Known rows, with every step that occurs
guko -> temikon: -5.076  -2.400  0.261  4.946  0.338  2.940  -0.345  -0.913  -1.635  -1.636  -0.140  -0.819  1.553  -0.985  1.091  0.194  2.017  1.921  0.545  -2.834  2.424  2.345  -2.172  -0.005  2.140  -1.576  4.194  1.927  -2.897  -2.349  4.810  -4.279
mufev -> dabunup -> vipa -> gitip: 1.371  2.548  -0.567  -1.088  0.570  -1.131  0.821  0.751  0.547  4.708  0.726  -0.977  -3.469  4.413  -0.769  2.082  0.437  -0.756  2.050  3.556  0.455  -1.583  4.087  1.028  1.603  -0.195  -0.627  -3.030  2.847  0.470  -0.390  2.040
gitip -> vipa -> dabunup -> sodu: 0.153  -3.518  4.415  1.353  0.783  4.255  3.009  0.680  -0.130  -2.455  0.256  3.250  -0.832  1.759  -2.777  1.820  -2.485  2.980  -3.630  2.293  2.549  1.217  -0.491  -2.555  1.134  -0.718  1.479  -2.887  2.748  1.808  -0.201  -0.502
gitip -> vipa: -1.476  -0.280  1.229  4.868  -0.879  1.376  3.609  -1.472  1.355  -1.865  0.443  0.005  -1.054  1.794  -0.223  0.071  0.781  -0.490  -1.533  4.043  -0.911  0.258  -1.189  -0.157  2.311  -1.148  -2.326  0.898  -0.432  -0.439  0.196  0.044
mufev -> rezod -> temikon -> guko -> gefu -> lesa: -5.751  -1.972  -1.599  2.656  -1.422  -1.702  -1.733  0.404  -1.416  -4.236  1.575  -0.720  4.866  -1.754  0.379  -1.966  1.718  4.992  1.123  -5.839  -4.020  1.263  -2.138  -1.610  -0.393  0.512  3.716  5.824  -5.708  -1.312  1.927  -2.111
rezod -> temikon -> guko -> gefu: -2.174  -2.139  -1.221  0.732  -0.354  -0.541  -4.019  -1.384  -1.532  -3.034  -0.490  1.853  3.313  -0.681  0.926  -2.824  -0.401  0.319  0.762  -6.060  -1.946  1.557  0.524  -1.071  -2.829  -2.757  2.710  2.325  -3.713  -1.345  2.530  -3.283
sodu -> dabunup -> mufev -> rezod -> temikon -> guko -> gefu -> gitip -> zoda: 4.482  -0.337  -2.677  -2.612  3.060  -2.743  -2.426  0.835  -4.923  -1.718  0.657  -5.100  2.294  -3.034  1.976  -1.406  0.162  -1.769  3.874  -6.880  -1.672  -1.952  0.131  -0.207  -2.477  1.660  0.424  0.637  -2.708  -1.783  -6.245  1.268
gefu -> gitip -> vipa: 0.265  -0.443  -0.443  3.135  -0.776  1.239  2.742  -1.269  -0.290  0.207  0.793  0.114  -0.725  2.943  0.663  2.810  0.683  0.371  -0.393  5.119  -2.976  -0.191  -0.631  0.470  3.548  2.012  -3.822  0.079  0.571  -0.037  -3.832  2.168
dabunup -> mufev -> rezod -> temikon -> guko: -0.638  -0.751  -1.348  -2.201  -1.462  0.550  -3.510  0.778  1.200  -3.884  -2.250  1.472  -0.090  -1.591  1.024  -1.366  2.292  -1.387  -1.650  -3.053  -1.354  1.701  -1.285  -2.431  -4.594  -1.308  2.237  0.485  -4.514  -0.401  3.463  -1.297
dabunup -> mufev -> rezod -> temikon: -2.352  0.137  -2.161  -1.457  -1.203  0.687  0.601  2.528  2.413  -3.457  -1.401  -1.475  0.640  -3.535  -0.084  -0.856  7.505  -4.229  0.380  -0.820  1.125  2.244  -4.368  -2.426  -2.640  -1.577  0.621  3.284  -1.018  0.144  0.089  0.736
vipa -> gitip -> gefu -> lesa: -3.682  -0.081  2.552  3.478  -3.392  -0.323  2.601  1.733  -2.270  0.148  3.250  -2.063  2.712  -1.135  -0.420  -2.345  1.178  4.496  0.512  -2.260  -2.780  -2.498  -0.167  2.529  3.163  2.430  3.762  0.588  -1.371  -0.727  1.549  2.062
gefu -> gitip -> vipa -> dabunup: -0.609  -3.429  4.104  2.375  0.328  1.411  1.966  -0.056  0.863  1.004  1.579  0.964  0.832  0.850  0.692  1.068  -4.505  1.969  -2.128  6.605  -0.849  -0.980  0.459  0.572  1.680  1.480  -3.495  0.769  2.559  2.472  -3.500  2.646
vipa -> gitip: -1.438  -0.361  1.243  -0.625  -1.358  0.401  -0.192  0.400  1.906  1.974  0.260  -1.112  -1.725  0.800  1.789  -1.345  -0.136  -1.329  -0.212  0.955  -0.333  -0.043  1.241  0.995  1.260  1.504  3.645  -1.971  0.059  0.738  3.643  1.260
mufev -> dabunup: -0.375  2.299  2.173  4.338  0.252  0.542  1.822  0.585  1.605  1.602  -1.373  5.951  -2.386  1.046  -0.165  3.660  0.931  -2.022  0.327  1.772  -2.361  2.765  0.757  -0.544  -0.335  -3.400  -1.019  2.154  3.347  -1.250  2.324  -4.732
sodu -> dabunup -> vipa -> gitip -> gefu: 3.707  2.928  -0.389  0.743  -0.807  0.298  -0.214  2.019  -5.235  1.878  2.999  -4.371  -1.929  3.879  -0.196  -1.845  2.363  -0.487  2.297  -2.925  0.808  -4.110  2.844  2.684  1.944  1.488  -0.293  -3.555  1.602  0.223  -0.442  3.740
zoda -> gitip -> vipa -> dabunup -> mufev: -0.965  -1.881  1.932  -0.467  2.335  1.301  2.626  -0.093  1.317  -0.773  0.469  1.269  0.474  -0.270  -0.367  0.775  0.658  0.727  -0.432  3.190  4.029  -0.961  0.393  2.357  0.835  1.263  -1.160  -1.077  2.858  4.653  -0.873  3.566
mufev -> rezod -> temikon -> guko -> gefu: -1.836  -1.608  -3.458  0.179  0.901  -0.576  -3.420  -0.392  -1.876  -3.603  -1.063  0.160  2.959  -1.615  0.275  -3.570  1.254  -0.761  1.020  -6.217  -2.252  2.079  0.477  -1.252  -2.860  -2.510  1.429  2.606  -5.072  -1.173  2.045  -2.513
vipa -> dabunup: -3.036  -2.938  6.144  3.088  -0.470  2.142  0.088  0.480  3.487  0.367  0.732  2.865  0.109  -0.380  1.869  -0.868  -3.588  1.917  -2.643  2.887  2.043  0.665  -0.050  -0.405  -0.288  -0.189  0.997  2.303  2.667  2.155  2.970  -1.325
temikon -> guko -> gefu -> gitip: -0.068  -1.319  -3.125  -0.119  1.043  0.175  -3.824  -1.659  -3.054  1.552  0.321  2.218  1.690  2.993  2.582  1.795  -0.964  2.704  2.033  -3.914  -3.475  0.737  1.771  1.193  1.400  3.481  0.556  0.178  -1.877  -0.012  -0.967  -1.117
vipa -> dabunup -> mufev: -2.044  -2.273  2.872  -0.613  1.727  2.133  0.172  0.523  2.810  1.394  0.373  1.431  0.484  -0.558  1.093  0.727  -0.210  0.847  -0.545  -0.175  5.227  -0.920  -2.386  1.665  -0.518  2.201  1.941  0.268  2.170  4.591  0.643  0.182
temikon -> rezod -> mufev -> dabunup -> sodu: 2.852  2.664  0.556  -1.281  -2.229  1.170  0.381  -0.860  0.078  0.935  -2.701  7.299  -2.315  0.388  -3.354  3.436  -1.578  0.516  -2.608  -0.684  0.071  4.138  0.080  -2.653  0.669  -1.650  1.955  -3.671  3.801  -3.362  3.438  -5.769
dabunup -> mufev -> rezod -> temikon -> guko -> gefu -> lesa: -5.329  -2.023  -2.835  0.417  -0.338  -1.824  -1.668  0.611  -1.663  -3.611  1.646  -1.659  5.173  -1.772  -0.092  -1.277  3.042  4.592  1.908  -7.132  -2.217  0.266  -3.443  -0.508  -0.650  1.662  4.062  4.852  -5.851  0.085  0.513  -1.183
guko -> gefu -> lesa: -6.820  -1.580  0.196  5.293  -1.315  -0.735  0.853  -0.571  -0.400  -1.608  2.932  -0.356  4.155  0.267  1.059  -0.268  1.779  5.815  1.878  -4.544  -1.571  0.653  -2.910  0.219  3.016  2.101  4.138  6.045  -2.292  -0.543  1.809  -2.622
zoda -> gitip -> vipa: -0.974  0.562  0.590  4.101  -0.596  0.927  4.224  -1.663  0.424  -3.650  -0.022  2.202  -1.335  1.644  -0.071  0.478  2.969  -0.045  -0.769  5.330  -1.363  2.033  3.188  0.292  3.020  -1.506  -2.615  -0.353  1.715  -0.410  2.030  2.367
rezod -> mufev -> dabunup -> vipa -> gitip: 2.237  3.422  -1.419  -4.431  -0.409  -1.900  -0.290  -0.676  1.049  5.417  0.044  -0.646  -3.348  3.697  -1.076  1.788  -1.672  -1.085  0.472  3.399  0.200  -1.929  3.521  1.629  0.799  -0.340  -0.499  -3.615  2.370  1.026  0.439  2.021

Rows
-2.380  -1.412  -0.068  -1.664  -0.482  0.745  0.486  3.127  2.763  -3.033  -0.902  -1.236  1.510  -4.616  -0.273  -1.596  4.774  -3.515  -0.367  0.426  2.027  1.641  -3.786  -2.201  -3.279  -1.602  0.164  3.475  -0.109  1.422  -0.690  1.350
vipa -> dabunup -> mufev -> rezod -> temikon
1.971  3.437  -0.596  3.460  -1.401  1.082  -2.777  0.259  -0.570  -0.353  3.260  -1.351  -5.199  9.034  2.949  3.935  3.684  1.519  2.069  -1.309  3.198  -0.903  -1.654  -2.863  1.250  2.795  -0.099  2.216  2.796  0.420  1.559  -1.285
sodu -> dabunup -> vipa
4.126  4.523  -1.107  -1.510  -2.428  -1.916  1.211  0.082  -3.508  5.280  0.367  -1.910  -0.256  -0.163  -3.036  -3.474  -1.623  -0.573  1.102  0.655  -0.248  -3.426  5.404  4.197  2.744  -0.954  -2.976  -5.902  2.166  -3.146  -0.625  2.753
temikon -> rezod -> mufev -> dabunup -> vipa -> gitip -> gefu
3.108  1.866  0.539  -1.724  0.170  -4.183  1.526  -1.849  -1.799  3.759  -0.282  -6.008  0.595  -3.942  -1.366  -3.912  -5.600  0.117  1.930  1.296  2.043  -3.281  5.264  1.877  1.758  -2.456  0.400  -4.809  -0.077  -6.267  -1.882  0.790
guko -> temikon -> rezod -> mufev -> dabunup -> vipa -> gitip -> zoda
0.090  3.038  -0.184  1.080  -2.268  -1.637  -1.079  -2.412  0.253  2.963  -2.465  4.006  0.167  -2.904  -1.186  0.926  -3.227  -0.683  -0.477  0.473  -1.371  3.183  0.182  0.299  0.700  -3.273  -0.761  0.703  1.387  -5.328  4.034  -6.238
guko -> temikon -> rezod -> mufev -> dabunup
1.285  -0.005  2.726  2.104  0.133  -0.356  2.297  -0.786  0.172  1.106  0.045  -1.426  0.239  -2.115  2.651  -0.355  -2.103  0.331  0.833  0.867  -0.900  -1.379  1.784  0.434  1.459  1.065  0.504  -0.872  0.908  -3.147  -3.108  0.474
gefu -> gitip -> zoda
3.877  1.527  2.196  0.016  0.451  -2.178  0.506  0.441  -1.070  1.061  2.314  -6.837  -2.691  1.067  1.921  -2.286  -2.048  -0.821  2.177  -0.562  2.170  -4.205  3.009  -0.122  0.565  0.687  1.858  -2.577  1.004  -1.838  -1.898  2.558
sodu -> dabunup -> vipa -> gitip -> zoda
1.144  1.584  -0.540  0.362  0.263  1.451  -3.056  0.921  -0.388  -0.770  1.867  -0.021  -3.008  3.773  3.264  3.430  4.987  -1.310  2.090  -5.960  3.393  -0.014  -5.898  -0.464  -0.768  4.599  3.255  2.171  1.399  2.949  2.132  -1.889
sodu -> dabunup -> mufev
-0.711  2.886  0.322  -0.608  -6.319  -0.968  -2.694  -3.917  3.949  1.880  -1.612  2.338  -0.479  -2.062  1.657  -2.810  -3.802  0.752  -3.351  0.818  0.669  2.182  -1.363  -0.215  1.380  1.224  0.912  -0.188  0.353  -4.303  6.556  -3.831
temikon -> rezod -> mufev
-1.394  -1.288  2.549  0.655  -4.372  0.744  -4.020  -0.577  1.795  -3.849  -1.478  4.447  -0.144  -0.258  2.264  -1.104  -0.925  0.246  -2.792  -1.557  -2.711  1.887  -0.108  -3.417  -4.324  -2.737  3.545  0.872  -2.738  -2.061  5.370  -2.957
rezod -> temikon -> guko
2.508  2.262  0.855  -2.320  -0.368  2.235  0.653  -0.525  0.121  0.431  -2.792  8.040  -2.892  1.616  -3.421  5.344  -0.735  -0.286  -2.978  -1.215  -0.371  3.606  -0.599  -2.276  -0.849  -2.621  2.716  -3.065  3.525  -0.151  2.995  -4.992
rezod -> mufev -> dabunup -> sodu
0.503  -2.173  -4.933  -3.065  5.887  0.345  -0.550  1.082  -2.286  0.140  -0.428  -3.065  1.885  -0.710  -1.117  -0.501  1.040  -0.057  1.096  -1.664  0.446  -0.771  -0.236  2.305  0.255  3.187  -3.705  -0.456  -3.667  4.132  -4.217  2.951
temikon -> guko -> gefu -> gitip -> vipa -> dabunup -> mufev -> rezod
4.284  3.201  1.423  -2.227  -1.142  -4.558  1.912  -1.722  0.610  4.306  -0.418  -4.446  -0.897  -2.857  -0.779  -3.780  -5.979  -0.884  1.120  2.932  1.126  -3.546  5.696  1.393  1.352  -1.655  -0.819  -4.858  1.651  -5.358  -2.077  1.495
temikon -> rezod -> mufev -> dabunup -> vipa -> gitip -> zoda
-1.100  -0.710  -0.206  -0.112  -2.685  0.620  -3.597  0.712  1.344  -4.505  -2.225  2.092  -0.456  -1.381  1.451  -2.142  1.219  -1.127  -2.637  -1.756  -3.204  2.792  -0.271  -3.614  -4.320  -2.517  1.939  1.154  -4.498  -1.907  4.845  -2.232
mufev -> rezod -> temikon -> guko
1.616  1.027  1.691  1.842  0.701  3.186  2.273  1.346  -0.598  -0.707  -1.724  7.403  -3.045  2.440  -3.012  5.725  1.801  0.207  -1.153  -0.949  0.046  3.992  0.111  -2.973  0.333  -2.407  2.609  -2.449  3.901  -0.775  1.959  -5.189
mufev -> dabunup -> sodu
-1.157  -2.594  2.321  -0.095  2.227  1.514  2.194  -0.173  1.909  0.498  0.822  -0.255  0.724  -0.226  -0.468  0.501  -0.755  0.337  -0.760  2.163  4.311  -2.008  -2.390  2.018  0.268  1.398  -0.871  -0.206  1.468  4.588  -2.094  2.053
gitip -> vipa -> dabunup -> mufev
0.875  3.949  0.942  -0.645  -1.137  -0.857  -0.211  -1.580  2.353  2.938  -2.532  6.491  -2.051  -0.295  -0.816  3.282  -2.061  -2.368  -1.993  1.597  -2.786  2.257  -0.254  0.340  -1.719  -3.713  -0.941  1.080  2.859  -0.257  3.612  -4.535
rezod -> mufev -> dabunup
0.288  -4.115  -0.214  -3.461  2.601  -0.222  -1.030  -0.333  -1.473  -0.077  0.976  -0.313  3.833  -1.010  -0.694  0.469  -2.093  0.919  0.662  -0.379  1.256  -2.512  -1.152  1.733  -1.740  1.441  -1.184  -0.451  -0.364  4.005  -5.697  3.210
rezod -> temikon -> guko -> gefu -> gitip -> vipa -> dabunup -> mufev
2.535  3.877  -1.537  -3.252  -2.239  -2.841  -0.760  -0.975  1.108  5.897  -0.038  -1.244  -2.777  2.513  -0.851  0.123  -2.504  -0.262  0.930  3.874  0.489  -1.453  4.343  1.205  2.295  0.600  -1.358  -4.260  2.765  -2.226  0.700  1.346
temikon -> rezod -> mufev -> dabunup -> vipa -> gitip
-0.964  -2.321  -3.364  -2.657  1.889  -0.500  1.127  2.336  -0.810  -2.296  0.113  -3.574  3.836  -3.820  -1.597  -1.047  4.010  -3.030  1.565  0.561  -0.162  0.312  -2.984  -0.556  -1.562  -0.516  -3.323  3.244  -0.689  1.857  -6.773  4.105
guko -> gefu -> gitip -> vipa -> dabunup -> mufev -> rezod -> temikon
-1.890  -3.345  5.427  3.890  0.197  1.616  2.472  -0.222  2.128  -0.726  1.124  0.630  0.496  -0.115  -0.019  -1.184  -4.319  1.403  -2.855  5.842  0.899  -0.698  -0.127  0.031  0.641  -1.291  -2.510  1.352  1.961  2.212  -0.519  0.959
gitip -> vipa -> dabunup
1.214  4.345  0.708  0.638  -3.465  -2.124  -0.670  -2.153  2.459  3.546  -2.437  5.683  -1.507  -1.731  -0.640  1.030  -3.326  -1.490  -1.365  2.142  -2.324  2.900  0.602  -0.137  0.129  -2.587  -1.987  0.681  3.159  -4.424  3.862  -5.420
temikon -> rezod -> mufev -> dabunup
-0.108  -2.584  1.392  -1.219  2.376  1.447  1.743  0.046  0.640  1.893  1.140  -0.123  1.015  0.444  0.073  2.362  -0.912  1.089  0.016  2.782  2.891  -2.302  -2.055  2.426  1.144  3.538  -2.014  -0.844  2.090  4.737  -4.564  3.381
gefu -> gitip -> vipa -> dabunup -> mufev
1.888  0.662  2.190  -0.326  0.630  -1.817  2.857  -0.413  0.638  1.863  0.819  -5.969  -1.268  -0.667  0.640  -3.514  -2.585  -0.213  1.524  1.742  2.553  -4.184  4.529  1.130  1.372  -0.706  1.363  -3.961  0.314  -2.258  -2.079  3.035
dabunup -> vipa -> gitip -> zoda
1.655  4.958  -1.306  -0.717  -0.787  -0.798  0.192  -1.964  1.980  3.753  -0.665  3.133  -3.482  4.885  -1.450  4.368  -0.267  0.621  -0.040  3.530  1.222  -0.447  1.646  0.028  0.538  -2.497  -3.210  -0.365  3.713  -0.205  0.648  -1.804
rezod -> mufev -> dabunup -> vipa
-0.041  -2.640  0.359  -2.312  -0.243  0.216  -2.146  0.818  0.644  -4.191  -1.443  0.468  0.937  -2.215  -0.437  -2.214  -0.768  -0.833  -2.696  0.158  -1.347  0.228  -0.612  -2.017  -4.519  -2.005  -0.509  0.170  -4.093  0.996  0.573  1.097
gitip -> vipa -> dabunup -> mufev -> rezod -> temikon -> guko
3.934  2.767  1.519  -3.440  0.843  -3.539  2.336  -1.212  0.618  3.832  -0.470  -3.914  -1.496  -1.655  -0.819  -2.003  -4.950  -1.498  0.550  2.485  0.851  -4.119  4.929  1.808  -0.209  -2.573  0.020  -4.608  1.383  -2.285  -2.374  2.236
rezod -> mufev -> dabunup -> vipa -> gitip -> zoda
-1.804  -0.806  -1.549  -1.206  3.537  1.827  0.897  2.317  2.113  -0.091  -0.970  -2.042  -0.462  -1.779  -0.125  -0.864  3.524  -1.432  -0.205  -0.382  3.795  0.837  -2.336  0.842  -0.114  2.067  -0.904  1.296  -1.044  3.974  0.556  0.952
vipa -> dabunup -> mufev -> rezod
0.000  -4.320  0.444  -0.600  1.932  -0.259  -0.388  0.567  -1.764  -1.406  0.660  -1.103  3.443  -1.589  -0.657  -1.702  -3.969  0.822  -1.046  3.131  -2.961  -0.585  1.070  -0.294  -1.180  -0.518  -4.174  1.519  -1.291  1.821  -5.172  3.272
mufev -> rezod -> temikon -> guko -> gefu -> gitip -> vipa -> dabunup
-0.847  -2.307  0.614  -2.940  -0.666  0.533  -3.746  1.374  1.366  -3.427  -1.906  1.632  0.597  -2.371  0.862  -1.969  -0.342  -0.437  -2.483  -1.602  -0.661  0.995  -0.462  -2.307  -5.281  -1.407  1.594  0.556  -3.590  0.973  2.620  -0.480
vipa -> dabunup -> mufev -> rezod -> temikon -> guko
3.288  -0.590  -5.824  -1.581  2.268  -1.106  -1.806  0.373  -5.318  -2.352  1.506  -3.506  1.394  2.098  -0.129  1.877  2.854  -1.802  2.680  -2.692  -3.767  -0.825  -2.490  -0.158  -0.288  2.709  -3.847  1.410  -2.877  1.360  -6.673  3.022
sodu -> dabunup -> mufev -> rezod -> temikon -> guko -> gefu -> gitip -> vipa
1.236  -1.533  -5.776  -1.836  2.382  -0.938  0.413  -0.445  -3.740  -1.572  0.097  -2.819  2.761  0.312  -1.359  0.637  2.331  -1.247  1.773  -0.406  -3.337  -0.783  -0.828  0.906  0.646  1.296  -4.356  0.075  -3.501  0.855  -6.984  3.654
dabunup -> mufev -> rezod -> temikon -> guko -> gefu -> gitip -> vipa
0.862  2.210  -4.295  -0.207  2.507  1.307  -1.824  2.674  -0.438  -1.758  0.186  -3.084  -3.153  1.617  1.719  1.447  7.693  -3.323  1.820  -5.047  2.222  1.634  -5.123  -0.794  -0.424  4.055  0.146  2.728  -1.478  2.739  1.844  -0.791
sodu -> dabunup -> mufev -> rezod
-0.028  -1.062  -2.990  -1.767  4.116  1.232  2.027  1.937  0.224  0.528  -0.264  -3.179  0.097  -0.825  -0.819  0.748  3.043  -1.227  0.253  2.047  1.599  -0.283  -1.911  1.521  1.387  3.472  -4.022  0.410  -0.878  4.194  -4.165  3.695
gefu -> gitip -> vipa -> dabunup -> mufev -> rezod
